Known rows, with every step that occurs:
muna-godesek: [ 2.02  1.06  0.83  0.71 -1.07 -5.34  0.75 -1.12  1.43  2.18 -0.08 -0.65
  1.00 -2.51  0.34 -0.18  0.10  0.63 -0.80 -2.72 -0.24  1.83 -0.74]
vigep-tuta-muna-godesek-nezatod: [ 0.59 -0.56 -1.69 -0.92 -0.10  2.53  0.16 -0.56  1.17  0.27 -1.58  4.03
 -5.98  3.41 -1.31  2.63 -0.20 -0.51  0.37  3.78 -2.45 -1.30 -2.30]
fuvol-nare-godesek-vigep-tuta-muna: [-2.68  0.78  3.64 -1.00  1.74 -0.32  0.30  0.58 -0.13 -6.32 -0.01  1.85
 -1.76  3.55  1.23  1.75  0.20 -1.21  3.00 -1.78 -0.26  2.50  1.86]
fuvol-nare-godesek: [-1.87  1.56  4.78 -0.83  0.18 -2.15  2.36 -1.47  0.91 -3.04 -0.12 -0.48
  1.70  1.11  4.81 -0.30 -0.84 -2.02  2.64 -4.84  1.01  3.18  1.89]
nare-fuvol: [-4.91 -2.03 -1.20 -3.87 -0.03 -1.47  0.36  2.74  2.22  0.66  1.19 -4.66
  0.74 -0.57  3.59 -7.03  0.06 -1.91 -0.07  2.53 -1.24 -1.62  3.45]
vigep-tuta-muna-godesek: [ 0.84  1.88 -1.03 -1.63 -0.12  2.74  1.29  0.89 -0.30  0.18 -0.31  3.29
 -4.77  2.24 -3.33  1.21 -0.13  0.34  0.59  2.04 -1.81 -1.69 -1.00]
nezatod-godesek-vigep-tuta-muna: [ 0.67 -1.02 -1.44  0.46  3.02 -0.36 -2.94  0.06  0.12 -2.39  4.17  2.78
 -1.28  2.72 -3.24  2.42  0.89  1.93 -1.07  3.82 -2.35  1.58  0.26]
muna-tuta-vigep: [-3.67  2.85 -5.38  0.32 -0.05  3.81  0.28  1.80 -3.39 -1.10  0.88 -6.27
 -3.52  0.32 -4.00 -0.80  1.94  1.97 -0.76 -0.86  3.31 -0.15 -0.42]
nezatod-godesek-tuta: [ 2.06 -1.91 -2.11 -0.71  1.46 -0.01 -1.91 -3.75  0.21  4.27  4.87  1.07
  4.06 -1.33  0.34  1.19  0.25 -0.31 -2.64  2.16  0.05  0.63 -1.55]
nare-godesek-tuta-muna: [-1.17 -1.03  1.32 -6.17 -1.65 -1.59 -4.60 -2.13 -1.12  0.98 -2.84  1.73
  1.13  2.21  3.89 -1.36 -2.57 -1.20  1.36  0.44 -1.59 -3.15  1.25]
gagano-nare-godesek-tuta-muna: [ 1.43 -2.22  1.69 -0.83 -3.33  2.49 -4.26 -1.57  0.52 -0.20 -1.93  4.77
  3.67 -0.96  2.96  0.54 -1.34  0.27 -2.56 -1.05 -0.18 -2.34  0.73]
vigep-tuta-muna-godesek-nare-gagano: [ 3.80  2.72  2.29 -0.02 -0.32  5.08  2.75  1.02 -2.38 -1.60  0.08  5.49
 -3.52  1.94 -2.69  1.86 -0.41 -0.47 -1.12  3.99 -0.13 -0.71 -2.77]
godesek-muna-tuta-vigep: [-3.16 -0.43 -4.69  3.06  1.69  1.94  1.85  5.93 -4.01 -1.50 -3.51 -3.72
 -6.20  0.98 -4.07 -1.29  3.20  1.62  2.51  1.70  0.00 -1.91  1.97]
tuta-vigep: [-3.44  5.07 -4.23  2.39  0.33  1.88 -1.17 -1.46 -2.71  3.10  0.28 -5.94
 -3.51 -0.96  3.43 -2.06 -1.26  0.36  2.46 -3.12  2.20  0.10  2.66]
nare-godesek: [-1.43 -0.15  3.12 -4.24 -2.05 -4.69 -2.96 -1.12  0.39 -0.99 -2.71 -1.95
  3.62  2.27  3.80 -3.00 -2.78  0.67  2.05 -3.17 -0.14  0.17  2.98]
muna-godesek-tuta: [ 2.48 -1.12 -1.41 -0.77 -0.77 -2.86 -0.42 -2.59  0.34  5.03  0.94 -0.11
  2.32 -3.75 -1.38  1.20  0.80 -0.25 -2.33 -0.98  1.10  0.36 -2.91]
gagano-nare-godesek: [ 1.03 -1.52  3.49  0.76 -3.80  0.09 -3.01 -0.48  1.60 -1.64 -1.77  1.77
  5.56 -0.85  2.94 -0.50 -1.36  1.79 -1.97 -4.07  0.84  0.07  2.19]
godesek-nare: [-0.34  1.14  2.30  4.69  2.48  4.35  2.87 -1.06  1.89  0.22  3.36  0.03
  2.18 -3.83 -0.84 -0.90 -0.66  0.36  0.05  0.80  1.14 -1.55  2.54]
nare-godesek-muna-tuta-vigep: [-1.57 -1.57 -0.90 -1.05 -1.94 -3.00 -1.36  3.45 -4.28 -3.75 -4.92 -2.85
 -2.26  4.83 -1.21 -1.17  1.16  0.64  2.86 -0.75 -0.39 -0.04  1.28]
godesek-tuta: [-2.28 -1.09 -2.20 -2.84  1.86  2.88 -1.49 -1.82  0.48  5.55  0.80 -2.07
  2.91 -3.29 -0.07 -1.84 -0.77  0.31 -0.84  0.94  2.00 -3.61  1.60]
tuta-godesek-nare-fuvol: [ 1.12 -0.57  1.37  1.05  0.17 -0.03  3.58 -0.52  1.82  0.00  3.79 -1.56
  3.39 -1.13  1.32 -0.16 -0.11 -4.10  0.06  0.07  0.58  2.03 -3.09]
gagano-nare: [-0.19 -0.26  1.30  3.54 -0.89  3.59 -0.65  0.52  2.98  0.65 -0.19  1.00
  3.72 -4.13  1.50 -0.89 -0.70  2.43 -2.51 -2.73  1.35 -1.45  3.14]
fuvol-nare: [-3.18  2.77  2.82  1.84  2.95  1.35  4.67 -0.44  2.09 -0.49  1.53 -1.26
 -0.10 -2.34  3.35 -0.76 -0.22 -1.17  2.27 -3.40  1.40  1.62  2.69]
gagano-nare-godesek-muna-tuta: [ 1.14 -4.25  2.10  2.01 -3.11  0.50 -1.26  3.67 -0.15 -4.40 -3.89  2.22
  2.86  0.82 -1.64  0.27  1.40  2.27 -1.79 -1.28  0.04 -0.79  1.41]

Rows:
[ 2.86  1.04  2.37 -0.45 -0.17  2.87  4.11  1.87 -1.75 -3.55  1.25 -1.22
  2.80  0.45 -4.52  1.62  1.20  0.00 -2.77  0.24  4.26  2.24 -5.49]	muna-tuta-godesek-nare-gagano
[ 1.81 -2.79 -0.31  1.93 -0.88 -5.85 -0.97 -3.52  3.72  2.24 -2.22  0.14
 -0.86 -0.61  3.58  1.99 -0.06 -0.42 -0.85 -0.17 -0.95  2.61 -2.64]	muna-godesek-nezatod
[-0.41  1.66  0.82  0.32  1.03 -4.78 -2.49  0.87  1.10 -1.47 -1.58  3.08
 -4.93 -1.06  1.43  0.35 -0.41  0.80  0.83  0.86 -4.25 -0.58  1.64]	tuta-muna-godesek-vigep
[-0.37  0.59 -1.10 -2.59 -0.16  0.09  2.24  2.06  0.38 -1.47  0.26 -3.88
  1.52  0.79 -4.72  0.38  1.30  1.19 -1.01 -1.76  2.31  1.24 -3.55]	muna-tuta-godesek
[ 2.12  1.24 -4.57  1.35 -1.51 -1.43 -1.15 -3.84 -2.57  5.52  1.39 -2.00
 -0.71 -3.22 -0.21  2.43  1.24 -1.29 -1.66 -2.10  2.43  1.74 -3.91]	muna-godesek-tuta-vigep
[-1.50 -3.06 -0.29  1.00 -1.94  2.59 -0.44  2.58  3.10 -0.47  1.32 -0.42
  3.33 -2.99  2.77 -3.72  0.81 -0.38 -3.74  0.54 -0.07 -1.38  2.59]	gagano-nare-fuvol
[ 2.12  1.89  0.04  1.09  0.35  5.12  2.72  0.36 -0.32 -0.74  1.54  4.87
 -4.22  1.17 -4.79  2.67  0.53 -0.39 -0.19  3.09 -1.42 -1.50 -1.94]	vigep-tuta-muna-godesek-nare
[-1.21  0.08 -2.20 -3.80 -2.44 -0.88 -4.79 -3.69 -3.69  2.36 -1.23 -3.16
  1.85  1.70  3.08 -0.60 -1.48 -1.28  1.06 -2.45  2.42 -0.21 -0.12]	nare-godesek-tuta-vigep
[-0.73 -2.53 -2.11 -1.69  0.03 -0.24  0.84  0.09  2.17 -1.52 -1.27 -2.91
 -0.02  2.18 -1.96  2.10  1.22  0.29 -1.12  0.33  1.72  1.81 -5.11]	muna-tuta-godesek-nezatod
[ 1.34 -1.43 -3.99  4.00  1.22 -0.84  0.75  2.38 -3.27 -1.30  1.66 -0.51
 -3.33  2.14 -3.12  1.67  3.27  0.63 -0.10  2.74 -1.57  2.07 -1.43]	nezatod-godesek-muna-tuta-vigep
[-1.37 -3.51  1.58 -2.78 -1.39 -4.27 -0.74  4.35 -1.92 -4.31 -5.32 -1.27
 -0.02  4.26 -1.90 -2.13  0.91  1.51  2.27  0.23 -1.48 -0.79  2.08]	nare-godesek-muna-tuta
[-1.29 -2.47  2.77 -1.84 -1.16 -5.50 -1.49  2.51 -0.97 -1.82 -5.96 -0.48
  0.71  3.37  2.60 -2.84 -1.20  0.40  4.09 -1.07 -2.30 -0.98  4.22]	nare-godesek-muna
[ 0.91 -1.85 -1.71  0.79  3.02 -0.84 -2.55 -0.26  0.58 -1.53  5.03  0.38
  1.59  2.27 -4.58  2.11  1.49  2.60 -1.83  2.24 -0.18  2.83  0.19]	nezatod-godesek-vigep-tuta
[-2.57  0.30 -1.94 -3.29  1.86  3.55 -2.13 -1.32  0.13  4.35 -0.83  1.76
 -1.72 -2.29  2.08 -1.42 -1.57 -0.66  0.65  3.32 -1.40 -5.66  1.84]	godesek-tuta-muna
[ 4.07  0.72  2.22  5.19 -0.14 -1.75  3.01 -2.10  1.33  0.77  3.14  1.54
  1.96 -4.14 -1.91  2.35  0.94 -0.44 -1.86 -1.20  0.49  1.95 -2.18]	muna-godesek-nare
[ 6.23  1.74  5.22  3.55 -1.07 -1.81  3.04 -1.23 -1.20 -0.28  0.86  2.35
  2.79 -3.05  0.53  1.33 -0.12 -0.74 -2.90 -0.15  2.16  2.96 -3.07]	muna-godesek-nare-gagano
[ 1.86  0.45 -5.14  1.53  0.52  1.17 -2.69 -4.79 -2.72  5.02  5.42 -0.74
  0.99 -0.81  1.20  2.09  0.58 -1.21 -1.99  1.05  1.25  1.71 -2.54]	nezatod-godesek-tuta-vigep
[ 0.62  2.87  1.24 -0.27 -0.50 -3.22 -0.33 -0.26  0.87  0.83 -1.99  3.55
 -4.83 -1.09  3.33 -0.47 -1.27 -0.36  1.23  0.37 -4.46 -1.23  0.57]	tuta-muna-godesek
[-1.00  0.42  0.53 -0.66  2.05 -4.66 -1.77  0.11  1.92 -0.42 -0.22 -3.22
  2.50 -0.22  0.21  0.66 -0.88  0.95  1.58 -3.47  1.12  2.65  0.06]	tuta-godesek-vigep
[-2.32  2.37 -1.12 -2.73  1.44  6.16  0.91  1.64  0.04  0.27 -0.62  2.05
 -4.67  2.64 -2.36 -0.98 -1.29  1.04  1.85  3.04 -1.63 -3.90  2.32]	vigep-tuta-muna
[ 2.36  2.64  2.41  3.34  0.16 -0.37  1.64 -0.95  0.83 -0.47  0.56  5.37
 -4.02 -2.40  1.68  1.45 -0.63 -1.33  0.42  1.55 -3.99 -1.02 -0.47]	tuta-muna-godesek-nare
[ 0.49 -0.50  0.76  1.03  1.13 -3.60  2.52  2.37  0.44  1.69 -3.70 -1.07
 -0.23  0.50  1.43 -0.03 -0.55 -0.92  4.17 -2.03 -1.26  0.65  0.16]	tuta-godesek-muna
[-1.91 -1.87  0.82  2.37  1.35  3.26  2.99  1.07  1.87 -0.98  4.69 -1.48
  2.02 -2.71  0.38 -3.34  0.87 -2.45 -1.08  3.86 -0.09 -1.65  1.94]	godesek-nare-fuvol
[ 0.46  1.26 -0.99 -2.61  0.28  3.34  2.35  0.04  0.42  1.65  0.78 -1.54
  1.10  2.70 -4.01  1.43 -0.73  0.19  1.07 -1.59  2.32  0.93 -2.64]	vigep-tuta-godesek
